What can hang from each mark
K_834: K_184
K_507: K_164
K_423: K_144 K_315
K_144: K_107 K_423
K_184: K_152 K_423 K_834
K_854: K_164
K_152: K_184
K_107: K_144 K_164
K_315: K_423
K_164: K_107 K_152 K_507 K_854

Every row comes from one small tree of marks. Brackets hold a mark, then the marks that hang from it, in the order of their numbers. Every link used is in the known rows. Which tree was each row made from?
In the rows, zero is written as 128.
Known rows
[K_423 K_315]: [124 133 109 136 124 114 107 127 116 121 120 129 135 120 140 159 133 129
 117 125 114 119 115 114 114 119 135 121 135  99 137 136 136 126 148 136
 144 122 125 122 140 168 119 162 113 126 133]
[K_152 [K_184 K_834]]: [110 109 150 123 134  73 120 102 125 132 101 132  97 143 125  86 115 132
 149 135 157 125 116 124 126 139 155 117 145 138 119 158 129 129 167 109
 123 137 141 110 153 187 128  56  99 158 168]
[K_164 K_107 K_152 K_507 K_854]: [112 175  32 117  90 171 197 141 112 141  66  74 134 102 156 144 140 104
 133 122 164  90  82 152  85 154 123 123 129 211 104 140 147 104 169 141
 134 150 110 127 111 105 121 193  79 186 150]
[K_184 K_152 [K_423 K_315]]: [137 105 160 150 132  73  83 122 104 121 111 149 108 145 146 195 135 135
 106 122 143 114  96 139 118 113 138 145  94 104 126 113 132 130 174 148
 118 121 156  96 100 152 159 121  83 122 142]
[K_507 [K_164 [K_107 [K_144 K_423]] K_854]]: [122 180  81 133  83 125 177 156 109 117  94 118 126 108 163  68 122 133
 144 133 160 133 105 151 158 145 127 112 200 149 155 100 164 105 138 160
 152 153 129 154  87  32 138 145 113 140 113]
[K_315 [K_423 K_144]]: [126 100 165 142 115 128 127 100 109 124 135 150 117  82 142 148 111 130
 135 116 107 131 108 130 138 110 119 142  97 118 145 119 125 156 139 118
  97 143 141 148  88 148 137 171 125 105 111]
[K_107 [K_144 K_423] [K_164 K_507 K_854]]: [131 204 142 121  93 133 127 164 132 108 115 162 173  55 197  87 116 127
 139 120 138 125 137 120 103 138 129 127 176 142 152 100 132 122 146 154
 181 174  98 135  71  52 147 178  83 119 130]
[K_315 K_423]: [129 113 154 134 127 110 147 122 114 129 110 137 133 111 151 108 118 128
 119 123 120 123 114 121 145 120 117 123 101 114 137 113 129 148 136 123
 112 137 128 142 111 148 127 177 133 115 113]
[K_854 [K_164 [K_107 [K_144 [K_423 K_315]]]]]: [122 175  65 152  98 143 101 133  95 105 119 127 149 115 227 101 123 129
 152 141 141 136  93 125 137 117 130 129 159 138 139 125 164 114 174 162
 163 157 143 144  97  55 126 167 106 142 115]
[K_144 [K_107 K_164] [K_423 K_315]]: [127 158 120 145 115  79 104 159  99  94  98 173 133  68 187 131 114 138
 123 127 102 121 106 111  89 111 134 115 165  81 162 111 114  98 135 127
 183 140 115 141  91 115  98 143  95  98 116]
[K_144 [K_107 K_164] K_423]: [128 155 133 139 116  85 133 162 111 100 111 166 118  71 176 115 116 135
 133 131 114 132 117 123  98 120 130 115 173 108 153 108 105  98 107 117
 163 146 112 160  81  83 106 118 124 102 107]
[K_164 [K_107 K_144] K_152]: [116 154  77 142 111 173 164 117 115 121  92 103 155 142 159 160 127 128
 159 133 183 118  91 169 119 131 125 128 181 171 123 114 123 136 120 126
 128 147 154 128 101 121 144 131 106 165 112]
[K_164 [K_107 K_144] K_507 K_854]: [125 179  71 124  95 197 170 153 118 125 105 105 169 107 169  94 126 116
 159 126 174 113 120 150 130 152 120 123 150 184 130 124 167 110 154 159
 154 155 103 121  93  55 150 182  90 166 125]
[K_315 [K_423 [K_144 [K_107 K_164]]]]: [114 117 153 143 112 116 145 128 105 111 117 178 122  35 161 150 104 136
 130 116  98 124  95 126 125 115 117 125 117 100 165 118 110 120  98 101
 120 151 128 157  65 113 113 174 113  89 107]
[K_184 K_152 K_423]: [132  92 174 140 141  90 106 129 115 126 116 136  86 149 132 159 128 132
 114 124 152 130 114 152 128 123 134 147  86 130 119 104 129 133 152 141
 109 128 170 109  98 117 168  80  92 128 129]
[K_144 [K_107 [K_164 K_507]] [K_423 K_315]]: [129 179 102 140  94  93 110 167 103  99  94 173 149  42 204 141 119 132
 121 127 112 118 125 119  77 120 131 120 148 101 149 128 113 109 143 137
 195 144  93 149  74 122 107 158  78 112 125]
[K_834 [K_184 K_152 [K_423 K_315]]]: [126 100 181 142 129  57  85 116  90 109 107 138 104 164 165 205 119 134
 112 127 141  98 105 142 133 120 137 142 100 124 119 102 116 114 181 147
 144 108 141  85 132 148 141  75  87 137 141]
[K_854 [K_164 [K_107 [K_144 K_423]] K_507]]: [128 179  58 138  86 187 117 152 107 113 128 112 158 108 221  75 120 118
 162 140 173 140 126 150 126 136 117 137 138 187 124 129 163 132 174 164
 153 165 130 171  68  41 144 143 110 153 118]
[K_184 K_834]: [121 111 161 122 132 107 115 119 118 129 103 142 139 128 115  85 127 132
 149 128 138 127 131 119 144 137 143 124 135 120 119 138 105 140 141 119
 131 132 151 133 127 167 139 107 111 132 148]
[K_423 K_144 K_315]: [122 126 116 146 119 128  89 107 106 119 145 147 124 100 138 189 125 132
 124 119 104 120 110 120 115 113 135 131 132 112 148 135 133 133 148 133
 121 133 140 128 112 148 126 170  98 122 137]
[K_854 [K_164 [K_107 K_144] K_507]]: [121 165  53 130  92 205 130 146 126 124 134  95 172 110 205 101 128 113
 156 136 172 125 116 146 141 145 112 139 110 189 114 143 175 128 151 161
 143 155 122 143  94  50 143 169 109 169 140]
[K_152 [K_184 [K_423 K_315] K_834]]: [113  91 156 140 120  33  78 107 105 130  91 157 105 158 156 131 114 140
 133 133 144 120 103 123 104 120 156 125 126 126 117 158 126 121 205 122
 130 142 152 100 136 214 129  72  59 142 148]
[K_107 K_144 K_164]: [128 158 163 130 129 147 118 137 141 107 135 161 162  98 172 140 113 137
 142 123 137 129 134 131 130 123 119 134 178 109 151 105 119 124  89 132
 144 146 130 119  96  96 153 148 111 117 134]
[K_144 [K_107 [K_164 K_507 K_854]] K_423]: [127 191 106 123  90 119 149 185 114 111  95 161 134  29 170  80 123 124
 131 123 122 119 118 123  89 141 131 112 148 149 146 118 125  93 143 140
 178 162  78 152  84  45 122 146  92 125 132]
[K_834 [K_184 K_423]]: [130 115 181 131 115  87 110 128 102 125 130 130 119 161 161 179 108 135
 120 133 134 119 127 149 135 122 121 141 108 150 110 105 106 130 169 130
 124 124 126 113 151  85 126  73 108 118 115]
[K_834 [K_184 K_152 K_423]]: [130  96 201 137 135  65 108 121  98 117 110 140  96 179 144 172 118 128
 117 127 150 107 113 156 144 128 125 140  87 146 105  92 113 123 159 135
 117 114 142  92 127 118 152  47 101 132 138]
[K_507 K_164]: [126 134 104 123 114 107 149 133 134 134 117 117 129 116 112 106 129 133
 115 129 123 130 139 130 138 140 119 130 148 117 141 131 143 114  97 141
 117 122 132 145 119 132 123 131 144 125 130]
[K_507 [K_164 K_152 K_854]]: [114 160  72 119  93 120 190 124 140 144  79  93 131 100  94 100 145 124
 110 120 129 103  96 138 121 149 133 124 169 168 131 119 140 105 115 137
 118 135 130 122 147 124 111 144 122 155 138]
[K_854 [K_164 K_152 K_507]]: [117 155  35 126  96 189 142 126 139 141 109  89 162  89 164 117 141 118
 126 129 134 112 116 136  88 136 124 145  99 195  94 152 137 134 156 137
 115 145 131 135 132 141 120 176 131 167 152]

Write each row's tree
[110 168  69 119  94 137 185 116 132 145  78  94 111 106 130 105 133 110
 117 125 159  97  87 137  63 143 148 127 128 213 109 154 148 120 185 125
 131 153  91  90 162 168 117 125  80 179 164]
[K_164 [K_152 K_184] K_507 K_854]
[123 128 137 153 112  91  94 136  95 105 130 184 120  58 179 212 105 145
 127 117  92 126  99 134  86 105 128 143 133  90 153 120 104 102 140 123
 139 143 134 130  72 106 111 147  59  89 115]
[K_184 [K_423 [K_144 [K_107 K_164]] K_315]]
[111  81 167 149 118  57  65  91  92 128 116 171  85 121 138 150 107 146
 148 126 131 125  91 135 101 111 154 138 127 125 126 157 121 138 209 118
 118 146 165 107 127 190 132  93  50 129 143]
[K_152 [K_184 [K_423 K_144 K_315] K_834]]
[135 172 154 145 116 101  82 139 123  92 121 180 164  87 202 140 111 144
 135 127 120 129 123 117 108 105 130 127 204  80 166  95 115 123 134 144
 170 154 128 134  75 110 148 157  93  97 124]
[K_107 [K_144 [K_423 K_315]] K_164]
[104 177 118 117 117 124 177 131 138 130  78 128 137  74 135 131 133 121
 116 114 118  92  92 111  89 137 138 125 160 161 126 110 109  86 112 124
 136 148 123 104 128  94 122 192  91 139 165]
[K_107 [K_164 K_152 K_854]]
[108 164  90 122 108 125 163 121 146 130  83 126 127  87 147 145 115 119
 113 127 150  87 102 137  53 137 128 133 135 182 110 139 132 115 139 114
 128 151 103 105 117 184 128 141  80 161 166]
[K_107 [K_164 [K_152 K_184] K_507]]
[142 153 131 150 110 113  86 129 109 101 136 158 158 115 185 113 122 144
 139 133 128 149 124 134 125 106 144 129 192  96 156 107 124 148 162 145
 175 147 144 124  93 134 145 122 106 119 103]
[K_107 [K_144 [K_423 K_315]]]
[118  91 160 132 129  55 107 114 112 134 102 152  90 157 139  97 107 140
 138 136 161 133 113 137 114 127 146 128 113 148 110 147 119 136 190 115
 116 143 157 114 132 164 140  50  73 143 143]
[K_152 [K_184 K_423 K_834]]
[114 175  12 134  86 223 155 126 120 131 101  83 171 108 203 125 133 114
 155 134 183 111 100 168 109 141 116 143 131 216 101 141 150 128 140 147
 135 153 138 132  99  77 151 178 110 178 133]
[K_854 [K_164 [K_107 K_144] K_152 K_507]]
[121  64 221 144 136  77  82  96  95 123 115 173  83 130 126 162 122 142
 151 116 146 132 102 152 138 125 146 155 103 124 112 116 100 147 158 123
  88 138 200 118  70 134 181  54  79 122 136]
[K_184 K_152 [K_423 K_144] K_834]
[129  76 214 135 145  59  94 115 105 129  92 159 100 148 131 123 128 137
 140 123 170 127 108 146 141 131 152 144 100 121 104 121 103 141 167 133
 105 131 179 113  99 149 170  44  83 129 153]
[K_184 K_152 K_423 K_834]
[119 180 155 123 123 141 142 138 141 113 119 160 167  86 162 120 122 127
 135 117 130 117 116 116 135 133 129 123 179 123 156 105 131  97 112 138
 153 154 107 106 114  62 145 157  98 111 145]
[K_107 K_144 [K_164 K_854]]
[102 165  33 123  87 130 219 132 117 137  50  72 122 113 132 121 140 116
 119 126 147  94  82 151 121 157 124 119 169 189 125 127 150  92 127 140
 118 134 132 133 122  95 114 171 113 170 136]
[K_507 [K_164 K_107 K_152 K_854]]
[110 158  63 117 103 124 198 154 123 137  79  82 112 112 122  92 142 115
 123 128 139 107 102 134 149 159 114 114 148 157 138 122 172  77 128 152
 134 126 122 143 128  50 112 183 109 152 143]
[K_507 [K_164 K_107 K_854]]
[108 186  70 114  88 148 196 154 127 124  69 127 157  37 164 121 135 118
 124 116 132  82  89 135  75 143 134 124 147 165 128 135 110  97 112 124
 162 152  90 123 110  99 112 174  90 149 153]
[K_144 [K_107 [K_164 K_152 K_507 K_854]]]
[126  83 185 141 145  40  69 112  92 125  85 162 118 154 146 152 130 141
 127 122 147 119  99 137 138 125 154 138 105 100 113 122 118 136 183 136
 128 130 182 106  99 183 164  84  71 136 154]
[K_184 K_152 [K_423 K_315] K_834]
[123  96 158 138 123  62  61 121 100 131  98 159 136 134 153 139 126 146
 130 126 127 134 116 121 122 119 143 136 133 104 118 137 111 140 190 137
 141 133 162 121 113 170 149 133  75 120 133]
[K_184 [K_423 K_315] K_834]
[109 157 123 128 113 140 153 144 116 112 116 161 115  42 143 136 117 129
 147 113  95 120  88 122 118 136 137 127 155 130 157 124 117  81 100 113
 143 151 101 142  99  42 108 167  91 107 142]
[K_423 [K_144 [K_107 [K_164 K_854]]]]
[113 142 118 148 116 115 111 130 100 102 122 177 127  40 166 183 112 138
 132 117  86 110  94 115 101 112 127 133 149  78 162 134 115 103 107 117
 152 134 120 136  79 126 100 174  90 102 127]
[K_423 [K_144 [K_107 K_164]] K_315]
[102 153  33 132 109 169 165 116 120 137  91  79 132 122 166 140 136 115
 134 135 142 102  81 143 117 138 122 134 118 193  96 140 153  99 130 128
 116 139 141 135 134  75 112 184 118 167 149]
[K_854 [K_164 K_107 K_152]]
[126  87 188 153 116  85 113 118  76 110 124 153  71 128 144 205 109 140
 148 126 133 115  85 179 139 123 137 147  97 138 129 106  99 116 141 112
 127 121 153 115  94  99 125  23  98 128 103]
[K_834 [K_184 K_152 [K_423 [K_144 K_107]]]]
[109 194  88 111  99 155 178 143 140 136  84 126 156  62 146 146 132 115
 108 112 126  84 100 120  68 143 126 137 143 181 117 124 125 105 137 137
 141 153  99 112 113 112 129 208  82 145 167]
[K_107 [K_164 K_152 K_507 K_854]]
[107 160   4 126  93 194 162 133 124 137  81  70 145 103 168 136 137 109
 136 133 158  98  87 149  90 144 114 138 102 217  90 151 158 115 156 143
 113 144 124 146 106 109 116 189 105 178 148]
[K_854 [K_164 K_107 K_152 K_507]]
[123 109 162 148 105  93  75 111  81 116 146 151 111 133 168 234 105 141
 126 126 100 115 107 138 116 107 124 146 123 135 128 113 109 124 190 132
 127 125 144 104 126 112 121 103  78 106 120]
[K_834 [K_184 [K_423 K_144 K_315]]]
[130  88 140 164 123  87  89 122  76 108 125 167  79 103 154 196 124 141
 135 119 122 128  76 160 121 107 145 149  96 101 144 126 125 117 148 128
 132 126 167 117  84 134 142  67  74 122 104]
[K_184 K_152 [K_423 [K_144 K_107] K_315]]
[116 168  69 123  92 143 187 145 123 125  93  96 142 122 147  87 129 126
 146 128 165 122 112 151 164 157 118 118 181 157 152 118 174  92 114 152
 138 139 122 132 104  49 130 160 119 158 128]
[K_507 [K_164 [K_107 K_144] K_854]]
[124  95 197 152 120  70  74 102  82 110 128 149  85 140 150 235 115 138
 126 121 119 106  97 149 126 113 141 157  98 123 125 104 121 118 185 134
 119 115 157  90 114 140 143  75  72 125 146]
[K_834 [K_184 K_152 [K_423 K_144 K_315]]]
[ 89 158  17 122  98 113 231 122 126 143  46  61  81 133 120  98 127 113
 119 133 161  87  65 151 105 158 130 112 168 199 118 137 175  73 144 131
 117 137 122 113 150 121  99 133  93 189 155]
[K_507 [K_164 K_107 [K_152 K_184] K_854]]
[125 160  83 151 103 153 157 127 105 110  95 120 140 137 186 150 115 131
 156 138 178 130  94 177 115 121 131 118 203 177 126  94 115 145 140 135
 148 158 162 140  70  89 146 104 106 157  91]
[K_164 [K_107 [K_144 K_423]] K_152]
[112 152  93 133 121 121 170 132 123 115  88 147 141  78 157 135 123 134
 125 123 128 107  92 136  87 124 131 119 164 131 137 120  89 106  83 102
 143 136 121 125 113 128 114 138 115 133 126]
[K_144 [K_107 [K_164 K_152]]]
[135 161  94 153 103 114 104 133  92 100 115 137 144 139 203 138 116 133
 151 137 152 137 101 141 125 113 130 118 177 114 149 110 141 127 179 151
 162 150 142 139  72  95 133 144  94 138  98]
[K_164 [K_107 [K_144 [K_423 K_315]]]]
[134 160  81 144  95 117 151 153 113 110 113 120 140 123 173  89 116 138
 144 141 163 146 130 163 142 136 109 123 199 132 154  96 156 128 124 157
 144 142 155 168  68  72 144 131 132 136  90]
[K_507 [K_164 [K_107 [K_144 K_423]]]]
[117 170 100 124  92 161 160 153 118 119 116 149 131  20 153 129 117 122
 143 111 107 115 104 124  92 140 129 133 122 157 154 143 135  94 116 124
 157 156  87 147  76  47 106 170  78 115 151]
[K_423 [K_144 [K_107 [K_164 K_507 K_854]]]]
[125 100 132 151 111 125 151 111  92 119 127 158 107  70 149 113 115 135
 147 121 105 139  92 147 139 111 125 125  99 113 160 133 113 142 116 107
 112 142 138 156  86 129 107 155 135 108  89]
[K_315 [K_423 [K_144 K_107]]]
[111 104  88 146  94 101 145  96 127 141 115 113  70 118 115 155 110 146
 117 129 140 122  89 177  78 123 127 149 140 173 123 128 124 122 151 112
  79 142 174 126 116 161 135  68  95 146 119]
[K_507 [K_164 [K_152 [K_184 [K_423 K_144]]]]]
[127  90 203 147 127  91  96 104  88 116 131 149  71 155 137 221 111 133
 137 123 133 108 112 171 141 124 134 150  87 150 116  95 110 133 165 123
 103 123 164 105 104  99 150  41  91 123 126]
[K_834 [K_184 K_152 [K_423 K_144]]]
